Each row comes from the steps of one path. Every step used is in the known rows, and no mark comes twice. Write the path behind each row, first mark first.
Known rows:
S, G: [ 0.60  1.46 -2.49  1.62 -1.94  0.55 -0.84 -0.94 -0.01  0.60 -0.52 -1.10
 -3.03 -0.09 -1.12  0.26]
V, G, F, P, W: [-1.54  2.51 -0.56 -1.87  0.94  4.54  1.23  0.94  0.63 -1.69 -0.12 -1.21
  3.48  0.46  1.63  0.01]
J, G, F, P: [-2.02  2.04  0.20  3.03 -0.09  1.62  0.19  0.37  0.15 -5.08 -0.18  1.83
 -1.21  1.44  3.46 -0.77]
G, J, P, V: [-5.74  0.61  3.55  5.28  1.92  1.60 -0.02 -0.94  0.42 -5.04 -0.08 -0.87
 -0.84 -0.02  1.37  0.48]
S, P, W: [ 0.43  0.14 -3.16  2.33 -0.76  2.38 -1.55 -0.12  1.63  0.54  1.76 -3.39
 -2.28  1.04 -1.01  0.66]
G, J, P: [-4.31  0.37  2.55  4.44  1.12  0.89 -0.34 -1.16 -0.27 -5.36  0.13 -0.32
 -1.29  0.54  2.08 -0.28]
F, P, S, G: [-0.19  2.22 -2.71  2.69 -1.31  4.54  1.33 -1.69  2.16 -1.25  0.88  0.28
  0.67 -0.24  0.10 -0.51]
V, G, J: [-3.03  1.05  2.28 -1.62 -0.04  2.65 -0.09 -0.36 -0.05 -1.93 -0.56 -0.93
  2.09 -1.13  0.97  0.28]
F, P: [ 0.33  1.21 -1.63  0.73 -0.15  2.67  1.80 -0.68  1.35 -1.08  0.44  0.36
  1.44 -0.29  1.50 -0.85]
S, P, V, G, J: [-3.47  0.42  0.18  1.84 -0.09  2.89 -1.56 -0.10  1.95  0.41  0.50 -3.40
 -0.25 -1.45 -0.74  1.15]
P, V: [-2.83  0.50  2.01  1.77  1.58  1.35  0.68  0.37  1.42  0.58 -0.37 -1.18
  0.94 -1.16 -1.40  1.55]
A, G, F, P: [-0.67  0.23 -2.94 -3.29  0.57  2.15  0.84  1.25 -0.71 -1.85  1.58 -1.28
  4.35  0.35  0.87 -0.78]
S, G, F, P, W: [-0.25  2.34 -4.03  2.94  0.09  3.31  0.01 -1.07  0.33 -0.79  0.40 -1.43
 -1.77  1.95  0.52  0.08]
J, P: [-1.43  1.79  1.01  3.12 -0.70 -0.35  0.56  1.24  0.37 -4.40 -0.78 -0.30
 -1.45 -0.18  0.97 -0.54]
F, P, W: [ 0.82  1.85 -2.46  1.62  0.28  4.42  2.26 -0.61  1.98 -1.49  1.20 -0.83
  1.09  0.79  0.72 -0.09]
A, G, F, P, V: [-1.62  0.41 -2.26 -2.73  1.09  2.63  1.10  1.42 -0.21 -1.68  1.48 -1.64
  4.68 -0.03  0.40 -0.27]
S, G, F, P: [-0.47  2.04 -3.61  2.49 -0.12  2.49 -0.22 -1.10  0.00 -0.56  0.02 -0.82
 -1.61  1.40  0.92 -0.27]

Which path is each row?
[-3.73  2.94  2.96  2.70 -0.16  1.45  1.28  2.04  1.52 -4.20 -1.53 -1.57
  0.26 -1.77  0.00  0.63] : J, P, V, G
[-2.08  1.00 -1.56  2.05  2.50  3.86  0.80 -0.58  0.59 -1.96  1.28  0.65
  2.49  2.24  2.28 -0.64] : G, F, P, S
[-3.12  2.10  0.91  1.11  0.95  4.91  2.25 -0.60  2.34 -1.61 -0.11 -0.87
  3.11 -1.70  0.99  0.40] : F, P, V, G, J
[-1.95  2.39  0.24  0.32  0.38  4.50  2.53  0.13  2.52 -0.84 -0.31 -0.79
  3.20 -1.94  0.54  0.33] : F, P, V, G
[-2.95  0.67 -0.61  1.32  0.28  2.73 -1.48  0.68  1.83  0.89  0.44 -3.38
  0.18 -0.84 -0.57  1.06] : S, P, V, G, F
[-1.77  1.37 -1.77  3.19 -0.31  3.13 -0.90 -1.31  0.72 -0.67  0.85 -0.13
 -0.58  1.30 -1.11  0.42] : P, S, G, F
[-3.41  1.90  0.01  5.27 -0.64  1.67 -0.82 -1.66  0.26 -2.97 -0.57 -1.68
 -3.60 -0.09 -0.17  0.64] : S, G, J, P, V
[-1.35  1.88 -2.06  3.45 -0.77  4.94  1.05 -2.40  1.99 -2.01  1.10  0.26
  0.61  0.02  0.59 -0.43] : F, P, S, G, J
[-2.53  0.97 -0.63  3.95 -0.88  3.26 -1.02 -2.46  0.89 -1.31  0.95 -0.18
 -1.19  0.49 -1.38  0.58] : P, S, G, J
[-2.17  2.35 -0.08 -1.80  0.59  4.45  0.97  0.65  0.72 -1.68 -0.15 -0.41
  4.01  0.01  1.64 -0.26] : V, G, F, P, S
[-2.94  2.20  0.91  3.60  0.45  2.09  0.41  0.50  0.60 -4.91 -0.28  1.42
 -0.90  1.07  2.98 -0.22] : J, G, F, P, V
[-4.99  1.23  3.61  0.58  1.58  3.17  0.60  0.14  1.39 -0.77 -0.77 -1.86
  2.41 -1.95 -0.75  1.74] : P, V, G, J
[-2.42  2.16  0.28  3.58 -0.17  2.41  0.15  0.11  0.53 -5.31  0.13  2.00
 -0.86  1.50  3.05 -0.65] : J, G, F, P, S
[-1.17  1.23 -2.18  1.85  2.92  3.94  1.17 -0.18  0.49 -1.96  1.31 -0.49
  1.75  2.89  2.34 -0.26] : G, F, P, W
